Each row comes from the steps of one walk. Every step used is in the known rows, and no mark comes twice. Write the walk behind each row, first mark first.
Known rows:
vitose > magu > pipod > teloz: 8	0	10	-7	-3	3	3	4	13	6	1	3	2	-5	-20	3	4	9	4	8	2	-8	1	19	-5	0	5	7	-7	7	2	1	-13
zezuvus > vitose > magu > pipod: 13	10	9	-3	0	1	2	5	2	2	-3	8	4	-7	-13	6	2	5	1	7	-3	-5	3	13	-2	9	-6	4	-10	21	1	7	-11
zubim > fivo > rinip: -12	5	5	-3	-13	-4	3	4	-8	7	8	5	5	0	-17	7	1	16	-9	4	-1	-8	3	21	-3	8	4	2	-4	-2	3	6	-2
magu > pipod > teloz > zezuvus > vitose: 11	0	5	-7	-23	7	-4	5	6	-4	3	5	1	-4	-22	2	7	7	-10	5	-2	-5	2	-2	-7	7	-14	6	-11	5	2	-2	-13
zubim > fivo > rinip > teloz > zezuvus > vitose: -7	-1	1	1	-34	-7	-4	6	-18	1	9	9	7	-1	-15	7	1	14	-16	2	-5	-3	5	14	-7	15	-8	3	-9	5	1	1	-9
zezuvus > vitose > magu > pipod > teloz: 13	4	8	-5	-11	3	0	5	6	3	-1	7	2	-8	-21	5	4	6	1	8	-1	-7	4	13	-5	5	-5	8	-9	17	2	1	-14
pipod > fivo > teloz: -15	-6	2	-7	-2	5	4	4	-6	-3	3	6	0	-2	-19	-1	2	7	-13	2	3	-7	2	23	-3	7	7	-1	-4	-10	3	1	-4
kapib > zezuvus > vitose > magu: 1	11	6	3	5	-3	3	4	3	2	3	11	3	5	-8	7	2	-1	4	6	-3	-2	3	9	-3	12	-6	4	-9	23	4	9	-11
pipod > teloz > fivo: 4	-3	7	-5	-18	2	6	3	11	1	8	4	-1	1	-22	7	4	13	3	8	-1	-3	2	3	-4	3	2	1	-3	-1	4	-1	-8
kapib > zezuvus > vitose > magu > pipod > teloz: 10	3	6	-2	1	0	0	6	12	2	1	9	1	0	-17	3	5	4	6	8	0	-7	3	8	-6	4	-7	11	-8	17	4	6	-16
fivo > teloz > rinip: -5	3	6	-5	-20	2	0	3	-9	-2	12	11	3	-2	-9	0	3	8	1	4	4	-5	3	-1	-4	10	6	0	-4	-6	4	-4	-3
pipod > fivo > rinip: -12	2	6	-7	-2	-2	3	4	-1	3	1	4	3	6	-21	3	0	13	-12	3	2	-10	3	31	0	7	4	3	0	-2	1	3	-2
kapib > zezuvus: -5	5	6	-1	3	2	5	3	9	2	8	9	2	7	-13	5	4	6	-1	5	1	-3	-1	7	-5	7	-4	1	-4	5	6	8	-7
fivo > rinip > teloz > zezuvus > kapib > rumuz: -4	2	8	-3	-28	2	-3	2	4	4	0	10	9	0	-11	6	1	10	-2	6	-2	-8	4	25	-5	12	-8	8	-6	15	2	-2	-3
rinip > teloz > zezuvus: -2	-4	8	-4	-23	4	1	3	-1	0	9	8	3	1	-13	5	3	9	-9	4	-3	1	-1	9	-9	11	-4	-2	-8	2	2	-2	-10
vitose > magu > pipod > fivo > zubim: -11	-6	11	-8	16	0	7	3	1	6	-2	2	2	-5	-15	0	3	5	-1	5	-1	-13	-2	27	2	2	13	5	-6	4	3	3	-10
zubim > fivo > rinip > teloz: -13	-3	3	-2	-22	-6	1	5	-11	7	8	9	6	-3	-19	8	0	19	-10	5	0	-6	4	27	-7	8	4	3	-2	-5	2	4	-6
teloz > fivo > rinip: 0	6	8	-4	-15	-2	4	4	6	3	6	5	3	2	-15	6	1	16	3	7	-2	-5	3	10	1	9	1	4	-2	1	3	5	-2
fivo > teloz > zezuvus > kapib > rumuz: -10	3	5	-3	-17	11	0	1	4	-3	2	7	6	-5	-7	0	4	1	-2	3	-1	-7	3	11	-3	12	-5	6	-11	10	5	-1	-2
zezuvus > vitose > magu > pipod > teloz > fivo: 19	3	8	-3	-10	-2	2	5	10	-1	-1	6	1	-6	-21	6	4	10	10	10	-4	-4	5	6	-2	5	-1	7	-9	17	3	3	-14
zubim > kapib > zezuvus > teloz > rinip: 9	9	11	2	-16	-13	2	4	2	4	7	17	4	13	-11	4	2	7	8	11	2	-9	4	-2	-7	6	0	-3	-1	3	0	4	-9
zubim > kapib: 4	9	9	-2	-13	-1	7	3	-1	6	3	9	0	5	-11	9	-1	11	0	6	-1	-7	0	9	-4	7	-3	-4	-3	0	1	7	-7
pipod > fivo > rinip > teloz > zezuvus: -12	-9	6	-6	-17	-4	-1	5	-5	0	5	5	4	6	-18	3	1	14	-14	2	0	-6	2	28	-5	10	2	2	-3	-3	0	-2	-7
pipod > teloz > zezuvus > vitose > magu: 7	2	9	-3	-18	2	0	3	-1	2	5	4	2	1	-14	4	4	1	-2	5	-4	-3	4	3	-5	12	-4	5	-13	16	2	-4	-15
kapib > zezuvus > vitose > magu > pipod: 8	10	7	1	10	-1	2	6	8	1	0	10	3	0	-10	5	3	2	6	7	-1	-4	2	10	-3	8	-8	7	-9	23	4	12	-12
rinip > teloz > zezuvus > vitose > magu > pipod: 11	0	8	-1	-16	0	-2	5	-1	-1	1	9	6	-5	-11	5	3	5	-3	6	-5	0	2	13	-7	12	-8	4	-13	19	0	2	-15
vitose > magu > pipod > teloz > zezuvus: 6	-3	11	-7	-8	4	2	3	12	3	5	1	2	-3	-15	1	6	8	2	5	-1	-5	0	12	-6	3	5	5	-11	8	2	-1	-15
vitose > magu: 0	7	12	-3	1	0	6	2	1	6	3	6	3	0	-11	7	1	5	2	6	-1	-4	1	19	-3	8	5	1	-7	14	2	4	-8
vitose > magu > pipod: 6	5	10	-5	6	2	5	3	8	5	0	5	4	-5	-12	4	2	8	4	7	0	-6	0	19	-3	5	3	3	-7	12	2	7	-9
pipod > teloz > zezuvus > kapib: 5	0	7	-6	-28	6	0	1	6	4	4	2	3	2	-15	3	5	3	-3	8	-3	-8	0	9	-5	5	-5	5	-10	5	2	-5	-8
rinip > teloz: 0	-2	7	-4	-18	3	3	3	0	3	5	11	3	-1	-17	8	1	11	-8	8	0	-1	0	16	-9	8	-3	-1	-4	0	2	0	-8

Which walk is each row?
1	0	7	-6	-24	0	2	4	9	4	8	4	1	1	-23	5	2	18	4	8	0	-6	4	10	-2	5	3	6	-3	-5	3	-1	-6 -> pipod > teloz > fivo > rinip
-2	-4	11	-4	-16	3	5	3	5	5	4	8	3	-6	-20	2	4	5	1	14	-5	-8	2	3	0	5	2	2	-7	-3	3	-3	-8 -> zezuvus > teloz > fivo > zubim
5	-1	7	-9	-12	7	1	4	13	2	3	4	0	-5	-24	4	5	12	-5	7	3	-7	-1	12	-7	-1	-3	5	-4	-3	3	0	-10 -> magu > pipod > teloz
-6	-9	9	-3	-20	2	6	3	0	3	8	8	1	-5	-13	7	3	11	2	9	-4	-4	-1	4	-2	6	4	2	-5	-7	4	-2	-9 -> rinip > teloz > fivo > zubim
0	1	13	1	-12	-1	8	2	8	5	-2	11	2	-3	-18	6	2	9	8	11	-5	-12	5	3	0	6	2	3	-5	4	4	3	-8 -> zezuvus > teloz > fivo > zubim > kapib > rumuz
-9	-7	2	-9	3	7	3	6	1	-4	0	6	1	-7	-20	-3	3	10	-12	3	3	-10	2	24	-3	3	5	1	-3	-10	3	5	-5 -> magu > pipod > fivo > teloz
7	7	12	-3	-20	-4	0	3	-1	2	6	12	6	1	-18	4	4	6	-4	11	1	-6	5	6	-6	8	3	-2	-3	4	0	-6	-7 -> zezuvus > teloz > rinip
4	3	4	-4	-13	7	-3	6	-4	-3	2	8	4	-11	-8	-2	4	2	-1	4	-3	-5	3	5	-2	13	-6	6	-15	12	3	2	-12 -> fivo > teloz > zezuvus > vitose > magu > pipod
2	7	7	4	-10	-5	6	4	-1	3	5	11	-2	7	-4	7	1	6	13	8	-6	-8	0	-15	2	9	-8	3	-7	2	6	10	-11 -> teloz > fivo > zubim > kapib > zezuvus > vitose
-2	3	13	0	-17	-10	2	3	-2	8	9	15	3	8	-8	1	3	4	9	12	0	-14	2	-7	-3	5	3	1	-2	-2	2	-1	-11 -> fivo > zubim > kapib > zezuvus > teloz > rinip
4	-3	7	-1	-18	-1	6	4	4	-1	7	9	2	0	-15	9	1	15	1	9	-3	1	1	10	-6	8	-1	-2	-4	1	2	3	-8 -> rinip > teloz > fivo
-4	-1	7	-5	-26	0	-1	5	-2	7	5	10	5	-2	-19	7	1	15	-7	8	2	-6	2	23	-6	9	-3	4	-2	-3	1	-1	-5 -> fivo > rinip > teloz
12	-2	10	-5	-5	-1	6	4	16	3	3	2	1	-4	-18	5	4	14	12	9	-2	-6	2	12	-3	0	8	5	-6	8	3	4	-13 -> vitose > magu > pipod > teloz > fivo
-10	-3	5	-6	-9	-2	2	3	-11	-5	8	8	2	3	-14	-2	3	9	-6	1	5	-7	4	12	-3	9	13	-3	-1	-8	2	-3	-3 -> pipod > fivo > teloz > rinip
9	3	9	-2	-15	0	4	4	9	0	2	9	4	-2	-23	6	3	8	-1	13	-4	-4	5	10	-4	6	0	-2	-5	5	1	2	-7 -> zezuvus > teloz > fivo
1	8	8	1	-3	-5	7	3	5	5	6	11	0	12	-6	7	0	9	5	6	0	-7	-1	5	-5	6	-4	-2	-3	2	3	12	-8 -> zubim > kapib > zezuvus
-6	-2	8	-5	-31	1	-2	4	-2	4	9	8	6	1	-14	4	2	14	-8	5	-1	-4	1	17	-6	12	-4	3	-6	-2	1	-4	-7 -> fivo > rinip > teloz > zezuvus
-1	2	7	0	-4	1	2	4	12	4	4	12	4	4	-21	3	4	2	-4	11	0	-5	3	13	-7	5	-5	1	-5	6	3	5	-9 -> kapib > zezuvus > teloz
-3	-1	10	-5	12	-1	3	5	-5	3	-6	4	2	-7	-17	2	2	2	-4	5	-3	-12	2	19	2	6	5	7	-8	12	3	3	-12 -> zezuvus > vitose > magu > pipod > fivo > zubim
7	6	8	3	-19	-11	3	6	10	7	3	13	4	9	-15	5	-1	14	12	14	-3	-11	5	9	-1	6	-2	3	-1	1	1	10	-7 -> zubim > kapib > zezuvus > teloz > fivo > rinip
-3	-5	8	-1	-14	-3	8	3	10	7	10	6	-4	8	-11	4	3	12	17	9	-2	-11	-1	-9	-1	1	3	5	-3	-10	7	4	-13 -> pipod > teloz > fivo > zubim > kapib > zezuvus
-13	-2	0	-1	-23	2	1	3	-11	1	9	5	6	-4	-7	0	3	4	-9	5	-4	-7	2	12	-3	10	2	1	-12	-1	4	2	-4 -> zubim > fivo > teloz > zezuvus > kapib
-5	-4	11	1	-16	-2	9	2	3	4	3	11	1	-1	-9	10	0	16	10	6	-3	-7	2	4	-3	7	3	2	-2	0	5	3	-9 -> rinip > teloz > fivo > zubim > kapib > rumuz
3	5	10	0	-10	-7	0	3	6	0	9	14	6	9	-15	2	5	4	2	11	3	-5	4	2	-7	7	2	0	-2	7	3	-1	-8 -> kapib > zezuvus > teloz > rinip
-12	-6	9	-1	1	-6	6	4	2	7	0	11	0	8	-18	0	1	2	-2	10	-1	-17	2	16	-2	2	3	1	-2	-7	2	4	-11 -> pipod > fivo > zubim > kapib > zezuvus > teloz
-4	-7	9	2	-14	-7	8	4	3	6	9	13	-1	6	-5	7	0	12	14	10	-3	-7	-2	-3	-2	4	1	2	-2	-8	5	7	-12 -> rinip > teloz > fivo > zubim > kapib > zezuvus
-17	-2	0	-3	-13	3	4	4	-12	2	10	7	3	-7	-15	2	3	10	-11	2	0	-6	3	13	-5	8	5	-1	-7	-10	5	5	-5 -> zubim > fivo > teloz
1	2	6	0	-12	-5	1	5	14	4	5	11	5	5	-20	2	3	10	6	13	-1	-7	6	11	-2	6	-2	5	-3	4	3	6	-6 -> kapib > zezuvus > teloz > fivo > rinip
-7	-1	9	-4	-9	4	8	2	3	3	8	4	0	-3	-13	5	3	8	4	8	-4	-6	-1	-2	2	7	4	2	-6	-4	6	1	-6 -> teloz > fivo > zubim
-3	-3	8	-6	4	-6	2	4	-6	-4	4	7	4	-3	-11	-3	3	9	5	2	5	-11	4	20	-2	5	19	1	-3	4	2	0	-7 -> vitose > magu > pipod > fivo > teloz > rinip
-6	0	11	0	-11	-1	4	4	3	11	3	13	2	3	-12	2	2	1	4	13	-2	-14	0	4	-3	3	-3	3	-5	-6	3	3	-12 -> fivo > zubim > kapib > zezuvus > teloz
-10	5	12	-3	-5	4	8	1	1	6	1	9	0	-1	-11	7	1	9	2	3	0	-12	1	6	-1	7	0	3	-4	1	5	4	-6 -> fivo > zubim > kapib > rumuz
-4	-4	0	-7	-9	7	-2	7	-5	-10	0	6	2	-5	-17	-4	5	5	-16	0	-1	-7	3	11	-2	10	-6	2	-11	-1	2	2	-9 -> magu > pipod > fivo > teloz > zezuvus > vitose
8	-1	10	-7	-12	-3	2	5	14	6	3	2	3	-4	-18	4	3	18	14	10	-1	-9	4	17	0	1	8	11	-4	6	3	2	-10 -> vitose > magu > pipod > teloz > fivo > rinip
8	15	8	5	0	-8	5	4	-1	5	1	13	1	10	-4	10	-1	3	11	7	-4	-6	3	6	-3	11	-6	2	-8	21	2	13	-13 -> zubim > kapib > zezuvus > vitose > magu
-7	-4	9	0	-6	0	4	4	12	4	8	10	2	0	-17	2	5	2	6	14	-4	-8	1	-1	-1	4	1	4	-7	-1	6	3	-10 -> kapib > zezuvus > teloz > fivo > zubim
-5	1	9	1	-6	-5	10	3	6	5	10	8	-2	9	-3	6	1	10	15	8	-4	-9	-3	-9	2	5	1	1	-3	-4	6	10	-9 -> teloz > fivo > zubim > kapib > zezuvus
6	13	5	3	-9	-5	4	5	0	2	2	13	0	11	-9	8	0	6	3	7	-2	-6	2	-1	-4	10	-14	0	-6	10	3	12	-10 -> zubim > kapib > zezuvus > vitose
-8	-9	5	-7	5	3	3	5	0	-4	2	2	3	-3	-11	-5	3	5	-4	1	-1	-8	1	25	-2	7	11	2	-10	3	2	3	-9 -> vitose > magu > pipod > fivo > teloz > zezuvus
-5	-7	5	-8	-9	-3	0	6	2	2	-1	8	4	-2	-24	3	0	18	-11	5	3	-9	2	37	-4	3	2	5	1	-5	0	3	-6 -> magu > pipod > fivo > rinip > teloz
6	4	8	-4	-22	-2	1	5	6	5	3	9	6	-2	-25	5	2	12	0	13	-3	-7	6	16	-1	7	0	3	-4	1	1	0	-4 -> zezuvus > teloz > fivo > rinip
5	2	8	-3	7	-3	2	5	0	-6	-3	4	4	2	-13	2	3	3	-8	2	-5	-5	3	19	-1	10	1	2	-11	22	0	5	-13 -> teloz > zezuvus > vitose > magu > pipod > fivo
